Known rows, with every step that occurs:
dilav -> sevurak: [ -1.8  -2.3   3.8   1.3   2.8   0.7   5.1  20.7   3.4   3.4  -4.7   5.2
 -15.2  -2.1 -10.4   0.1   6.4  -2.8  -3.1   0.0   2.2   2.2   7.9   6.5
  -5.0  -1.9 -20.9   4.3   2.9]
rivu -> sevurak -> loti: [ -0.2 -14.2   5.5  -3.1  -6.2  15.2   6.3  10.3   2.3 -40.6 -13.1  12.3
   4.8  -6.0  10.7   0.8  20.2 -11.9  -2.0   6.7 -11.9   7.9  -3.1  32.1
 -23.9   0.7  -7.1  16.4 -10.3]
zole -> dilav -> rivu -> sevurak -> bobu: [ -3.8  -8.7 -18.4   0.6  16.5  12.8  13.2   3.1  23.4 -36.6 -22.1  10.6
 -22.2 -14.5  -2.6  -9.3  10.2 -11.5 -17.6   9.9   2.1  13.2 -12.2 -23.0
 -32.1  -8.6 -27.9  24.1  -3.8]
tinur -> zole -> memolu: [  6.8  14.7  -6.3  12.5   8.6  -4.7  14.3  -0.2  17.7   3.2  -7.3   3.3
   9.3   1.5   3.1  -1.3   3.1   4.7  12.1  -3.0 -10.3   7.2   2.6 -19.8
  -4.3   2.8 -31.3   5.6  12.8]
zole -> tinur -> petok: [-17.0  -0.3   1.7  16.7  26.2   0.6  -3.5   1.4   2.7  53.7  -6.2   5.8
   1.6   0.1  13.7   6.1  14.3 -13.8   6.7   3.0  14.8  19.5 -12.7 -14.9
   1.8  21.8  10.2  17.0  -9.3]
petok -> zole: [  6.7   2.1   8.9  -6.4   0.0   2.9   9.5  11.7   4.9   0.2   5.0   1.7
   8.2   5.5   1.4   6.7  10.9  -4.2   8.1  -4.2  -4.2   3.3   1.2  12.5
  -2.2   1.8 -16.9  13.1  11.8]
memolu -> dilav -> zole -> tinur -> petok: [-12.0  -4.0 -20.2   6.1  33.3  -0.2   1.1  20.3  20.1  43.0 -12.5  10.1
  -5.9  -2.7   2.8  -3.8  14.3 -28.7  -1.7  -9.6  31.1  29.2 -14.6  -8.9
  -0.4  12.4 -12.4  36.5  -8.6]
dilav -> rivu -> sevurak: [ -3.0  -2.3  -0.2   3.2  12.7  10.3   8.6  20.2  13.4 -23.0  -9.1  20.4
 -13.6 -11.6  -3.5  -9.0   5.8  -4.9 -16.9  10.1  -0.6  14.3   4.1  -3.1
 -18.4 -10.2 -19.7   4.6  -1.8]
rivu -> sevurak: [  4.0  -4.2  -1.6   0.7  -2.6   6.1   2.2   1.2   8.7 -26.0  -4.7  11.5
  -6.3  -4.0   6.5  -4.6   3.0 -11.0 -10.7   9.7  -4.0   6.9  -0.6  11.8
 -16.5   0.4 -10.3  11.0   0.6]
memolu -> zole -> dilav -> rivu: [  4.3   2.6 -22.7  10.2  23.6  -0.3  13.7  11.2  17.5  42.3 -13.8  -1.4
 -14.0 -11.9 -13.1  -0.6   0.6  -1.7 -12.3  -3.0   6.1  22.0  -2.2 -23.5
   4.6 -19.6 -54.2   7.8 -14.2]
dilav -> zole -> tinur -> petok -> rivu -> sevurak -> bobu: [-20.8 -21.3  -7.8  12.4  30.9   9.9  24.0  16.3  23.0  -5.9  -5.1  23.7
  -5.3 -13.5  -1.9 -10.0  39.5 -37.8   2.4  16.8  13.5  35.7  -7.7  26.6
 -39.6  11.8 -22.0  42.5  -5.7]
rivu -> sevurak -> bobu: [ -2.0 -14.6  -2.5  -1.7  -6.9  12.4  11.5  -0.6   9.8 -59.6  -2.8  15.5
   0.1  -5.0  -0.7  -4.4  13.1 -12.3  -2.2  13.3 -13.4   4.8  -8.8   4.9
 -33.2   2.5   5.9  26.5   4.0]
memolu -> zole -> tinur -> petok: [ -9.4  -2.1  -5.3  22.9  26.2   0.1   7.0  11.4   7.6  67.4   1.5  10.7
  10.2  -1.8   5.5   9.1  17.9 -14.1   6.8   2.4   7.3  31.3 -11.2 -16.2
   2.5  13.6  -9.9  24.3 -14.2]
sevurak -> petok: [  2.9  -7.1  -0.5   5.3  -0.6  -1.6   2.8  -4.7  -0.1  -1.7   2.5  -6.7
  -3.2  -0.5  -0.6  -8.5   3.8  -7.0   8.3  -3.6   2.9  -2.8 -13.2  13.8
  -7.6  16.7   4.5   0.8  -4.3]
zole -> dilav -> tinur -> petok: [ -3.2   2.7 -12.0   9.8  29.8   0.5   1.1  -5.7   3.5  65.0 -18.5  -0.8
 -15.3  -0.5   7.3  -1.7  27.8 -22.9   0.4  -7.8  24.2   0.2 -17.0 -23.4
  -5.3  18.4 -16.9   5.9 -15.4]
sevurak -> bobu: [ -3.1 -11.1  -2.5  -3.3  -3.4   4.8   9.0  -3.6   2.7 -38.6   2.6   4.9
   4.3  -0.9  -7.6  -0.9   9.9  -0.5   7.5   2.7 -10.0  -1.7  -7.9  -5.1
 -15.9   0.7  16.7  14.8   5.2]
zole -> tinur: [-13.1  -4.0   6.0  10.6   4.8  -1.1  -2.9  -8.2   4.0  47.0  -5.8 -11.3
  -0.7  -1.5  14.0  -0.3   0.2  -6.5  -3.7   3.9  10.0  13.7  -7.5  -5.9
   4.9   4.9   0.8  24.4  -8.2]
sevurak -> petok -> zole: [ 12.3  -3.8   9.9  -1.5   0.9   0.5  13.4   5.8   4.9  -4.4   7.1  -3.2
   6.7   5.5   3.7  -1.8  15.2 -12.1  17.1  -8.0  -1.0   0.1 -12.3  30.6
  -8.7  16.8 -10.9  16.9   8.2]
petok -> zole -> tinur: [ -4.7  -1.1  15.4   2.6   5.0  -1.4   5.6   3.3   9.2  44.8  -0.5  -9.7
   8.3   4.7  16.8   6.6   9.1 -10.4   5.9  -1.1   8.0  17.2  -6.4   6.8
   2.3   5.9 -17.6  38.6   4.3]
dilav -> tinur: [ -3.3  -4.9  10.1   4.0   2.2  -0.1   6.7   4.2  -3.5  37.9  -4.5  -0.9
  -4.1  -0.3   0.5  -7.5  20.1  -8.8  -0.7  -4.0   9.5  -3.8  -4.5  -7.0
  -4.3   2.6  -3.1   5.7 -10.3]
sevurak -> petok -> zole -> dilav: [ 15.3  -0.5  -9.1  -1.1   9.1  -2.5   8.4  -8.9  12.0  16.1  -5.8 -18.7
  -7.7   3.6  11.3   0.6   6.9 -17.9   8.6 -11.1  10.0  -0.1 -20.5  22.2
  -6.5  16.7 -36.0  19.4   3.2]
tinur -> zole -> memolu -> dilav -> sevurak: [  0.5  15.9 -18.7   6.6  15.3  -4.3  19.2  30.7  33.3   3.9 -25.6  10.5
 -13.3  -1.2  -4.0  -1.9  -0.6  -5.2   4.5  -8.8   5.2  16.7   6.4 -25.6
 -12.5   0.1 -64.0  21.2  12.8]
petok -> zole -> dilav: [ 13.0   6.5  -7.7  -5.3   8.3  -0.9   4.0  -5.3  12.8  23.9  -8.7 -14.0
  -4.2   4.7  11.0   8.9   0.1 -10.2   0.5  -7.2   8.5   3.1  -6.3   9.1
   0.4   1.5 -42.3  19.2   7.6]
petok -> sevurak -> loti: [ -4.7  -6.2   3.4  -8.3  -5.8   5.1   9.7  14.4  -4.4 -13.6 -15.7  -3.9
  -2.9  -6.7   3.1   7.7  14.7 -11.1  10.3  -8.2 -17.7  -1.0  -0.3  28.5
  -3.2  -2.0 -22.9  -6.0 -14.6]
tinur -> zole: [ -2.8   4.7   7.8   8.0  11.3   0.8   6.0  18.9   6.5 -10.4   4.1  -3.1
   4.9   2.4   4.3   0.9  12.6  -4.2   6.2  -9.0  -1.0   6.8   8.0  -9.6
  -3.5   2.9 -19.0  -4.2  14.7]

Rows:
[  7.7  18.7 -19.6  -1.8  24.9   1.2  22.4  31.4  31.3  25.2 -26.9  32.3
  -7.5   4.1  -8.3  11.1  12.4 -14.3  14.1  -3.7   7.9  16.0  -5.8 -13.4
 -12.5  15.1 -52.3  30.6   9.6]	tinur -> petok -> zole -> memolu -> dilav -> sevurak
[ -6.9  13.8 -28.8   6.7  25.3   0.7  27.4   8.6  31.0  42.0 -34.8  39.1
 -13.9 -11.7   8.7 -11.7  24.6 -28.9   0.3  16.1  21.0  27.9  -7.1 -10.2
 -34.1  17.3 -56.8  20.9 -20.2]	zole -> memolu -> dilav -> tinur -> petok -> rivu -> sevurak
[  4.1   9.6 -19.7   1.3   0.5  -4.3  14.5  -8.5  20.1  47.6 -29.7   9.1
  -6.0  -2.3   1.8 -14.0   0.8  -7.8   0.3  -0.7  13.9   3.3 -12.8 -30.6
  -5.1   2.3 -26.9  28.3 -14.0]	zole -> memolu -> dilav -> tinur
[-11.5  -3.2  -8.1  -4.1  13.7   5.5  12.2  11.9   3.3 -27.1  -5.4  14.9
  -8.9  -3.2  -6.3   8.7  23.0 -17.1  18.9  -3.1 -12.7   2.2 -11.7  -4.7
 -17.1  17.1   0.5  -3.7  -0.6]	tinur -> petok -> sevurak -> bobu
[-10.3   0.2 -15.3  -2.2  12.3  -7.6  20.9  32.6  18.8  12.6 -17.2   8.0
 -31.1 -12.1  -6.1 -10.0   4.7 -22.1   3.3  -1.3  19.5  20.0   2.7  23.0
 -20.4  11.1 -55.9   2.1  -9.5]	memolu -> dilav -> sevurak -> petok -> rivu
[ -6.0  -0.3  16.8  10.8  13.0  -0.2  12.5  23.1   2.8  22.5  -2.1  -4.8
   1.7   1.8   5.3  -7.0  32.0 -12.9   6.4 -12.6   8.5   2.5   4.3 -13.1
  -9.2   5.7 -21.6   6.2   6.0]	dilav -> tinur -> zole
[ 11.0  -7.8   8.1  -0.2  -1.8   7.0  15.6  10.8  12.3 -32.3   2.0   6.5
   0.9   0.3  11.4  -4.7  16.5 -21.4   8.0   0.6  -4.1   6.6 -11.6  41.2
 -25.8  18.3 -19.9  25.4   6.9]	rivu -> sevurak -> petok -> zole
[ -9.6  -9.2 -16.4   1.3  12.0  -3.2   2.4  10.9  21.9  33.2 -12.1  -6.6
  -5.9  -4.8   4.3 -10.6  -0.7 -20.1 -10.0  -9.1  28.3  23.0  -9.5   1.7
   2.5  -5.5 -23.6  43.0  -6.7]	memolu -> dilav -> zole -> tinur
[  2.4  -0.2  -7.2  -6.2  15.5   8.6  21.7  35.5  29.5 -28.8 -14.5  23.2
 -13.9  -8.6   2.7 -10.6  12.0 -22.1  -3.0  -2.2  10.2  22.5 -11.3  10.4
 -30.2   7.4 -46.1  29.9   2.7]	memolu -> dilav -> rivu -> sevurak -> petok -> zole
[ -3.6  15.2 -19.8   9.6  21.8 -11.1  33.9  30.9  35.5  14.3 -24.8  11.1
 -21.8 -10.9  -3.3 -11.6   6.5 -16.3  13.8  -4.8  11.1  25.1   4.6   2.9
 -23.9  12.4 -86.8   8.8   4.1]	tinur -> zole -> memolu -> dilav -> sevurak -> petok -> rivu
[  3.9  13.2 -30.2  -0.5  12.4   4.6  16.6   9.6  36.6 -12.4 -34.3  32.2
 -15.2 -14.0  -3.7 -13.5 -11.1  -1.9 -17.4  12.0   5.5  24.1  -6.4 -30.8
 -19.9 -10.7 -46.8  22.7  -6.7]	zole -> memolu -> dilav -> rivu -> sevurak
[  5.2  10.5 -18.3  12.5  15.6  -6.9  22.9  25.3  32.4  -0.7 -22.9   4.7
 -15.6  -2.0  -3.7 -10.1   4.7 -12.7  14.4 -13.0   6.3  13.6  -6.4 -10.1
 -17.0  15.6 -57.6  21.5   9.0]	tinur -> zole -> memolu -> dilav -> sevurak -> petok
[ -5.4 -10.2 -14.9  14.2  31.4  11.2  30.7  20.9  16.4  56.9 -28.4  17.4
  -8.3 -15.6   5.6   0.2  52.8 -39.7   2.2   8.3  11.1  34.3  -7.0  24.3
 -34.0   9.4 -74.7  20.5 -36.5]	memolu -> zole -> dilav -> tinur -> petok -> rivu -> sevurak -> loti
[  7.2  19.6 -18.6  -7.1  15.3   0.2  24.8  19.0  33.6  15.6 -25.8  22.4
  -1.4  -4.5  -7.9  -0.7  -6.0   2.7   1.9  -0.6   3.9  20.1  -4.8 -27.1
  -7.4 -10.7 -53.5  27.4   3.9]	petok -> zole -> memolu -> dilav -> rivu
[ -7.8   8.4  -6.4   0.1  19.2  -0.5   3.9  13.1   0.4  10.1  -7.4  11.4
 -13.2  -2.7   0.7  10.0  13.7 -16.9  11.3  -7.1  -5.0   3.1  -1.5   1.7
  -0.1  14.9 -16.1 -19.5  -3.2]	tinur -> petok -> sevurak
[ -8.7 -12.9   4.0  -1.2   0.1   6.9  15.5  18.4   5.8 -30.3  -4.1   7.6
 -10.7  -2.7 -18.8   0.7  15.7  -3.9   5.5   1.9  -7.4  -2.3  -0.4   2.4
 -22.1   0.1  -5.5  20.6   7.5]	dilav -> sevurak -> bobu
[ 16.5   0.4 -18.2   4.0  -0.2  -2.5  12.2  -9.8  15.1   3.3  -5.8   2.8
   3.5  -1.9 -14.7 -12.5   0.3   0.3   0.8   2.0  -2.0  -0.8  -4.8  11.2
   1.5  -9.9 -20.1  20.9   0.1]	dilav -> zole -> memolu
[  4.1 -10.5 -17.6   6.8  18.0  14.4  20.3  22.3  20.8   2.1 -25.9  10.9
  -8.6 -17.8  -3.3  -0.2  18.6 -13.9 -13.7   4.6  -5.6  30.8  -5.4   6.8
 -17.5 -18.0 -63.7  24.6 -23.7]	memolu -> zole -> dilav -> rivu -> sevurak -> loti
[  3.5   6.8   7.8  -1.5  22.1   5.8   9.7  20.4   3.8   8.9   5.0  18.5
  10.8   7.2   1.2  14.1  23.4 -13.0  17.3  -5.6  -0.5   6.8  -3.9   6.0
  -6.8  17.7 -10.0   8.2  11.4]	tinur -> petok -> zole
[ 10.3  -6.7 -21.0  15.3  13.3  -4.8  14.8  14.3  16.8  34.5 -11.5 -10.4
 -22.7  -6.5  -9.1  -4.5   7.2 -18.1  -0.1  -8.9   6.5  10.8 -12.8  14.2
  -5.3   6.0 -57.6  19.6 -12.0]	memolu -> zole -> dilav -> sevurak -> petok
[  5.1  19.6 -23.4   3.9  10.6  -5.7  13.8  10.2  28.6   0.6 -19.2   8.2
   3.0  -0.6   5.6  -2.4  -7.1  -2.2   7.0  -7.1   3.4  14.7  -0.9 -30.7
  -5.6   0.9 -42.9  16.2   9.9]	tinur -> zole -> memolu -> dilav
[  1.0  -0.4 -10.1  16.0  32.9   5.0  13.3  17.1  26.3 -16.0 -15.2  -3.5
 -24.6 -12.1  10.9 -14.5  14.9 -23.1  -8.5  -8.4  10.2  17.8  -9.2  -6.8
 -27.8   9.2 -58.9   6.4   3.7]	tinur -> zole -> dilav -> rivu -> sevurak -> petok
[ 20.4   6.7  -3.5   3.9  -2.2  -2.3  20.4 -12.5  15.8   9.6  -4.6   3.8
  11.3   4.0   1.2  -3.2   6.2  -5.0  20.4   0.5  -8.4  -1.6 -18.8  19.4
 -10.1  17.2 -20.4  26.8   3.1]	sevurak -> petok -> zole -> memolu
[-20.3   3.7  -0.4   9.6  23.1  -2.8   1.8   4.7   3.9  52.4 -12.2   0.6
 -12.9  -3.4  15.5  10.3  13.7 -23.3   8.0  -3.3   5.4  16.0 -10.2  -7.7
   4.2  19.7 -14.5   3.8 -11.0]	zole -> tinur -> petok -> sevurak
[  5.5   9.7 -12.3  -4.9  20.9   9.2  26.9  39.1  25.9  13.8 -34.9  33.8
   5.8   1.4  -6.4  15.9  31.3 -14.7  25.7  -6.3  -1.3  17.7  -7.6  10.8
 -20.7  14.0 -52.0  37.8  -2.4]	tinur -> petok -> zole -> memolu -> dilav -> sevurak -> loti
[  4.4 -10.2  -1.9   5.3  -3.6   5.8   5.6  -3.0   7.5 -31.9  -1.4   6.1
  -7.4  -4.5   9.1 -11.9   8.2 -18.0  -2.4   5.5  -1.1   2.7 -13.8  27.3
 -23.5  16.8  -3.3  10.9  -2.9]	rivu -> sevurak -> petok
[-24.1   2.9   0.5  15.9  33.1  -3.1   7.9   7.1   7.1  69.9  -7.1  10.6
  -5.0  -6.9  13.6   4.9  18.6 -17.9   7.3  10.3  18.8  33.2  -1.0  -2.0
  -5.0  18.0 -19.3   4.5 -13.4]	zole -> tinur -> petok -> rivu
[ -6.4  -0.1  -2.3  -0.2   4.9   3.3  13.9   7.6  11.3 -14.4  -6.3  16.2
 -12.2 -11.1   6.5  -4.0   7.7 -15.0 -10.6  16.8   1.2  20.2  11.1  26.2
 -24.2  -1.8 -37.5  -2.1  -4.4]	petok -> rivu -> sevurak
[ 13.4  16.4  -7.2   3.0  19.4   3.1  16.8   0.3  14.9  23.8  -7.6  23.8
  15.2   7.7   0.1  11.4  15.5  -3.5  22.3   2.1  -6.6   8.2 -11.0  -5.0
  -6.9  16.6 -21.1  18.5   9.1]	tinur -> petok -> zole -> memolu
[ -6.8  -4.8   3.5   6.0   9.2  -5.4  21.0  24.1   7.8  11.1  -6.5   4.1
 -24.0 -10.3  -9.4  -9.5  14.1 -14.5   7.9   4.6   7.1  10.0   5.7  35.5
 -15.5  11.2 -41.3  -7.4  -6.1]	dilav -> sevurak -> petok -> rivu
[  6.8   6.1 -31.0   5.5  12.7   2.4  20.4   5.6  36.3 -16.0 -31.6  24.7
 -17.5 -14.5  -2.1 -21.5  -8.3 -10.4  -6.1   8.7   6.6  20.4 -19.0 -14.4
 -27.6   5.3 -38.2  25.5 -11.9]	zole -> memolu -> dilav -> rivu -> sevurak -> petok
[-24.0 -16.4 -24.5   3.0  33.1   7.2  24.4  25.0  34.3  -7.3 -16.0  28.4
 -13.1 -15.1   0.3 -11.1  31.2 -42.8  -2.2  11.7  24.0  44.0 -12.7  14.2
 -41.3  11.0 -34.6  46.0  -8.0]	memolu -> dilav -> zole -> tinur -> petok -> rivu -> sevurak -> bobu
[-12.5   6.9  -5.5   3.5  28.0  -1.6  11.3  11.6   3.2  20.9  -1.1  19.8
  -2.8  -5.4  -3.0   5.9  19.1 -11.3  10.1   8.0  10.3  17.3   6.9   5.9
 -10.4  13.6 -20.7 -19.7  -6.2]	tinur -> petok -> rivu
[  7.6  10.3 -12.2  -0.2  29.4   2.7   3.2   4.6  11.4  33.1  -8.4   2.5
  -3.1   6.9  10.2  16.4  17.0 -18.1   9.6  -9.7  10.8   7.5 -11.8  -0.1
  -3.8  17.9 -33.4  10.3   6.8]	tinur -> petok -> zole -> dilav
[  1.3  -2.2  -6.8   5.4   7.3  -2.6   1.4 -11.7   4.5  62.2 -18.1 -17.2
 -17.9  -1.9   8.1  -8.0  12.0 -16.4  -8.0  -7.6  20.8  -4.1 -12.3 -14.9
  -1.6   2.0 -25.3  13.4 -14.3]	zole -> dilav -> tinur
[ -9.5   6.6 -16.2  -6.5  18.0  -0.3   7.1  26.0  17.0   5.5 -17.5  14.9
 -13.9  -9.5  -7.6  -5.5  -6.0  -0.5  -9.9  -3.1  15.5  16.9  -0.3 -32.6
  -3.4 -11.2 -25.3   4.7  -5.5]	memolu -> dilav -> rivu
